Each row comes from the steps of one walk. Every step used is in the known rows, and no mark comes twice. Write the walk behind each row, first mark first.
Known rows
dokep nafid: [-35 -15  34   0   3  11  10  13  20   8  29 -29 -16   9 -15   2   6   3
  -3 -15   1  13  19 -42 -25   9 -18  -6  -6   2]
tokov peto barod nafid bunan: [ -5  -8  31  -3  13  -8   6   4  18  12   7 -16 -34  15   9   8  25 -14
   8 -21  18  23  19 -19  -1  -3  13  -8  -1  11]
nafid bulumup fasa bunan: [ 19 -32  30 -21  -7  23   0  17  15  -7  10  -7 -31 -15   1  24   0 -16
 -21 -15   9  -3  35 -34 -42   6  -9 -13   3 -15]
tokov nafid bulumup zenopa: [ 48 -52  41  -4   9  19   5  44  30  -2  17 -14 -21   9   9  -3   4  -6
  -8 -15   4  12  19 -11 -16 -24 -16 -25   4   9]
dokep peto barod: [ -4 -15  29   5   7  10   8   9  11  38  29 -10 -17   9  15 -12  10  -2
  -2 -14  11  -3  23 -23 -24  -6  -8  -5  -7   7]
fasa bulumup zenopa: [ 34 -51  42  -4  -1  18  28  23  21   5  24 -34 -21 -14   6   3   0  18
 -14 -25  16   1   9  -9 -22   8 -24  -7   5 -10]
fasa bunan zefo: [-17 -44  20 -18   6  20   0   9  28  19  19 -29 -34 -36  18   5   9   8
  -3 -16  -2  -5  24 -16 -44  22 -13  -2   4  -6]
bunan zefo: [ -6 -41  25 -10   9  12  11  10  20  11  18 -19 -33 -16   8   1  12   8
   4 -16  -3  11  16 -20 -36   7  -6   0   1  -1]
dokep nafid bunan zefo: [-20 -33  14   5  16  -1  17  14  26  26  20 -35 -29  17 -10  10   8  13
   6 -13 -28  36  19 -36 -28  19  -8  -2  -4  -7]
bomap barod nafid: [-41 -18  49 -22   2   9  14   5  19 -14  33 -27  -2 -14  -4  -9  11   5
  -8 -24  39  14  12 -24 -10  10  -8   1  -6  -7]
bomap barod nafid tokov peto: [-35  -6  55  -9   6   6   6  12  19 -26  31 -14  -8 -52   3 -13  16 -10
   3 -19  38  22  19 -28  10 -19  -2  -1  -7   2]
tokov nafid bunan: [ -9 -32  23   0   9   4  18  28  41  17  24 -22 -21  10  13   4  12 -10
  -5 -14  -3  25  18 -14 -12  -8 -11 -19   2   2]
bomap barod peto bulumup fasa: [  5 -37  35 -17 -10   9   6  18 -17 -22  -1   6  13  -2   3  -2   6   0
 -13 -23   6  15  10 -10 -26   4  -9   3  -3 -12]
barod bomap: [-42 -28  39 -12   7  17  23   4  20   2  36  -8 -33 -20   5  -2   4   1
   1 -15   1   9  21 -12 -26 -14 -21  -1   2  -2]
nafid bunan: [  6 -17  26  -3   7   7  18  14  25  19  26 -29 -25  10   4  10   8   0
  -5 -16   4  20  21 -31 -16  -6  -5  -5   1 -10]
tokov nafid bulumup: [ 22 -32  36  -6   8  11   4  29  32   1  22 -10 -28  -1   4  -3  10 -20
  -8 -13   6   8  20 -12 -24 -30 -14 -24  -1   8]
peto tokov nafid bunan: [ -3 -40  21  -2   9  -5  26  40  44 -14  16 -21  -9  10  10   8  16   5
   0 -18   2  38  14 -12 -10 -18   9 -20   4   2]
bulumup fasa bunan: [-19 -35  27 -21 -11  24   4  15  19  -4  14 -10 -22 -22  11  21   2  -8
 -17 -18  10  -3  30 -33 -40  29 -14  -7   4 -12]
bomap barod: [-14 -19  40 -10   4  18  16  15  20   2  38 -15   1 -18   0 -10   3   2
  -8 -21  28   9  15 -39 -26   4  -9  -2  -2  -9]
peto bulumup fasa: [ 15 -44  27 -16  -8   1   4  17  -3 -13  -3  -2 -28  -1   8  14   9   1
 -12 -19  -8  13  15 -19 -32  14  -8  -6   0 -12]
bomap barod peto bulumup zenopa: [ 36 -48  44  -9   1  15   1  29 -10  -8   6 -19  18   4   9 -17   3  19
  -7 -25  11  10   3   0 -13  -9 -16   1   1  -4]
tokov peto: [ -1  -8  38   1   1  11   4  15  18   4  27 -12 -17 -17   6   0  16 -23
   6 -17  18   6  19 -34 -16  -6  -2  -6   3  11]
tokov nafid bulumup fasa bunan: [  5 -46  27 -18  -5  20  -1  31  31  -8   8   1 -27 -18  11  17   4 -26
 -21 -14   1   0  32 -17 -38   2 -16 -27   3  -4]
bomap barod peto bulumup fasa bunan: [ -6 -42  30 -23 -13  16  -4  17  -8 -13  -1  -3  11 -21  13   3   3   0
 -19 -24   6  -1  19  -8 -36  17 -14   1   1 -16]
bomap barod peto tokov nafid bunan: [-12 -35  29  -2   6   3  28  40  32 -20  18 -14  32  13   4  -8  14   4
   0 -23  15  40  10  -2  -4 -27   6 -12   1   1]
bulumup fasa bunan zefo: [-20 -55  17 -22  -4  21   7  13  19   3   6  -9 -31 -34  14  20   5   2
  -8 -16  -8   3  28 -23 -50  40  -8  -3   4 -13]
dokep peto bunan zefo: [-12 -30  25  -7   2  12   3  13  10  39  21 -17 -37  -4  11 -14  12  14
  11 -10 -11  15  15  -9 -31  15 -12   1  -6   0]
peto tokov: [ -1 -29  32 -11   2   7  18  24  23 -22  19 -21  -9  -4  -1   5  14  12
   1 -21  20  16  14 -26 -23 -11   7  -7   2  -3]
bomap barod peto: [-15 -14  43  -9  -1  22  12  13   6  -1  29 -13  20  -9  -2 -14   6  -2
  -4 -21  28   3  14 -19 -19 -16 -14   5  -3  -1]
bulumup zenopa: [ 22 -41  40  -8   2  22  11  27  17   4  22 -25 -13   2   8   1   3  13
  -5 -19  12   7  16 -27 -15   2 -14  -7   5   0]
peto bulumup fasa bunan zefo: [  3 -67  12 -24  -3   7  -6  14   5  -1 -12  -9 -40 -30  23  18   9  10
 -10 -18 -26   4  20  -8 -52  39  -8  -4   4 -16]
tokov nafid: [-21 -35  32  -6   3  13  11  28  36   4  26 -13 -18  -8  12  -4  12 -11
  -5 -15   7   9  16 -12 -21  -7 -18 -18   0   9]
zefo bunan: [-17 -12  32 -12  -1  12  14  17  17  19  17 -26 -18 -27  12 -12   8  -3
  -1 -17  -5  12  20 -42 -34  -7 -13 -11  -2  -7]

Which walk is each row?
[ -3 -61  11  -3  17  -7  26  38  46  -8   8 -20 -19   2  15   7  19  14
   8 -17 -16  45  12  -1 -20  -5  15 -17   4   1]	peto tokov nafid bunan zefo
[  2 -48  22 -23 -11  10  -7  16   4  -5  -4 -11 -30 -22  18  18   5   1
 -19 -19  -7  -2  22 -19 -42  30 -14  -8   3 -17]	peto bulumup fasa bunan
[-26 -18  40   2  21  15  12   8  15   3  23  19 -49 -47  19 -10  13  -9
  13 -13   1  11  29 -16 -16 -43  -6  -9  -3  16]	nafid tokov peto barod bomap
[-26  -7  50  -8   3   4  -1  11  19 -23  21 -18 -32 -38   6  -2  23 -13
   7 -14  25  16  22 -16  10 -28  -5  -3  -4   9]	barod nafid tokov peto
[ 22 -48  32 -10  -6   8  14  42  13 -47  -9  12   3  19  -5  12  15 -15
  -5 -18   6  25  20   4 -20 -38   7 -20   2   7]	barod peto tokov nafid bulumup fasa
[-15 -31  43 -34  -7  15   2   8  15 -26  15 -12 -11 -21  -6  12   1 -10
 -25 -22  32   8  29 -29 -26  19  -6  -7  -4 -21]	bomap barod nafid bulumup fasa bunan
[  7 -18  46 -20   3   4   1   4  16 -15  18 -27 -36  10  -9   4  15  -7
  -7 -17  24   9  20 -11 -11 -20  -9  -6  -4  -4]	barod nafid bulumup
[-26  -1  42   2   5  16  -8  23  15   4  15 -10 -41 -24 -11  -8  13   1
  14 -11  -1  25  20 -45 -11 -10 -14 -11  -9  11]	dokep nafid tokov peto bunan
[ -9 -54  11  10  13 -14  27  39  42  13  21 -25  -5   7  19  -3  17   8
   9 -10 -22  45  17   2 -13  -9  10 -13   0   0]	dokep peto tokov nafid bunan zefo
[  4 -44  25 -22 -17  14 -10  16  -9  -8 -14  -7 -13  -8  16  14   9  -3
 -15 -19  -7  -5  21   4 -34  10 -17  -1   4  -9]	barod peto bulumup fasa bunan
[ 25 -20  37   1   5  -1 -11  22   6  -9   9  -7 -36 -44  18  -5  18  -7
   3 -13  -3  11  16 -17  -7 -33  -6  -8  -1   4]	nafid tokov peto bulumup
[-23 -38  37  -8   1  12  20  39  26 -30  20  -7  35  -7   4 -16  14   3
   1 -24  26  23   7   0 -13 -25   0 -11   0   9]	bomap barod peto tokov nafid
[-19 -37  29   5  -1  -1  19  39  36  -4  32 -17  10  -1  14 -11  16  -2
   1 -12   7  21  15  -5 -11 -19  -3 -17  -2  10]	dokep peto tokov nafid
[  0  -8  42   4   6  13   2  20  20  -4  26  -8 -28 -46  10  -3  15 -15
   6 -12  15   9  24 -32  -6 -34  -5  -7  -1   8]	nafid tokov peto
[  0 -26  33  -7  11  16  -7  21  12   6   5  -1 -58 -49  11  -8  19   5
  21 -12  -5  22  17 -20 -21 -13  -3  -5  -2   9]	nafid tokov peto bunan zefo
[ -7 -24  40 -10  -1  14  19  24   9 -29  21 -14  30  -4  -6 -10  11  13
   1 -26  33  16  11 -15 -16 -23   6   3   0  -3]	bomap barod peto tokov
[ 11 -35  29 -12  -7   8 -16  24   6 -18  -6   2 -36 -58  25  14  11 -14
  -9 -13  -8   5  28 -23 -22   2  -8 -11   3  -6]	nafid tokov peto bulumup fasa bunan
[-15 -39  32  -7  -2   8  14  37  26 -28   9 -11  11   6   7  -4  21   0
   5 -20  12  17  11  11 -13 -32  -3 -14   3  16]	barod peto tokov nafid
[ -9 -33  38 -33  -9  13  -4   7  15 -23   3 -16 -33  -9  -2  24   8 -13
 -19 -18  19   1  33 -18 -26  11  -8  -9  -1 -14]	barod nafid bulumup fasa bunan
[-19  -5  35  14  17  10  -3  17  15  10  15  -3 -32 -20  -1  -6  14  -7
   9 -13   3  13  26 -47 -15 -20  -3 -14  -9  18]	dokep nafid tokov peto barod
[-15 -45  30  -8   3   5  18  39  40 -25  17 -12  -7  -6  10  -2  17   4
   0 -19  12  22  12 -11 -19 -14   2 -21   3   9]	peto tokov nafid
[ -9 -21  50 -11   6  -7  -7  12   6 -31  15 -13 -15 -51  12 -16  20  -1
   1 -20  22  23  11 -13   6 -18  -3  -2  -7  -2]	bomap barod nafid tokov peto bulumup
[ -6 -22  31   2  -3   1  18  23  20  -3  33 -26   6   0   5  -5  11   8
   1 -14  14  16  19 -23 -14 -14   4  -4  -1  -4]	dokep peto tokov
[-23 -23  43 -18  12  10   3   3  15  -6  10 -13 -46 -18  10  -4  19  14
  -2 -18  25   6  21  -8  -7 -25  -8  -6 -10   6]	peto barod nafid tokov
[  1  -5  43  -6   3  19  -7  23  13   2  12   0 -48 -39   8  -8  16  -3
  12 -12  11  15  20 -28 -10 -23  -8  -9  -3   9]	nafid tokov peto bunan
[ 11 -11  31   3  11  10   0  11  13  17  15   4 -28  -9  13  -3  18 -19
   8 -20  19  -1  19 -31 -26  -7   7 -11   0  19]	tokov peto barod
[ -3 -22  45 -10   3 -10 -13  12   5 -24   4 -18 -40 -36  15  -4  26  -4
   4 -16   9  19  14   0   8 -27  -4  -4  -5   4]	barod nafid tokov peto bulumup
[ 51 -40  43   2   7   6 -10  35   3 -12   3 -13 -29 -32  23  -6  12   6
   3 -15  -5  16  15 -16   1 -26  -7 -11   3   5]	nafid tokov peto bulumup zenopa
[-16 -11  40  -9   9   1  -1   3  12   0   9  -7 -31  -2   9  -1  25 -16
   9 -22  29   6  17 -18  -9   1   7  -7  -3  19]	tokov peto barod nafid
[ -1 -60  12 -12  -8   2  -5  14   3  19   1 -13 -25 -25  28   7   6   5
 -10 -11 -31   5  24  -4 -43  37 -12  -1   0 -15]	dokep peto bulumup fasa bunan zefo
[ -6 -27  48 -25  -3   7  13  10   6 -34  16  -4  -9  -2 -14   8   5 -11
 -18 -22  32  23  21 -31 -17   5   0  -5  -7 -17]	bomap barod nafid bulumup fasa
[-24 -26  42 -19   8   6  -9   9  13 -10   0 -11 -61 -43   9  -8  27   8
  21 -14   5  29  15  -4  -4  -6  -3   0  -6   9]	barod nafid tokov peto bunan zefo
[ 13 -32  37 -23   3   5   3   4   0 -20  -8   6 -43  22  -5  16  14  -8
 -12 -21  21  11  25 -18 -25  -2   5 -12  -7  -1]	peto barod nafid bulumup fasa
[-26  -6  51 -18   1   9  -9  12  13 -14   8 -13 -49 -33   3  -7  24   0
  12 -15  23  22  17 -12   7 -16  -8  -5  -6   9]	barod nafid tokov peto bunan
[ -3 -27  21  -4  22 -11   7   1  18  17  -1 -16 -45   6  15   7  28  -5
  17 -20   1  29  17  -9 -11   9  18  -4  -2  11]	tokov peto barod nafid bunan zefo
[ -3 -37  23  -1   3   0  23  39  31 -17   7 -19   8  25   7   4  20   1
   4 -18   1  34  13   9  -4 -35   3 -14   4   9]	barod peto tokov nafid bunan
[ 26 -37  35  -7   3   8   8  39  22 -32   4  -9   1  15  -2  -3  19  -9
   1 -18  12  17  15  12 -14 -57   2 -19   2  13]	barod peto tokov nafid bulumup
[-12 -12  36  -6  -6  15   3  15   9  33  28 -18 -26   5   5 -13   9   5
   2 -11   7   9  17 -19 -19   3 -18  -3  -6  -1]	dokep peto bunan
[ 21 -31  33  -3  -3   0  -5  24  -3 -26  -4  11 -34 -38  16   8  15 -14
  -3 -13  -8  20  21 -23 -13 -15  -1 -10  -1  -3]	nafid tokov peto bulumup fasa
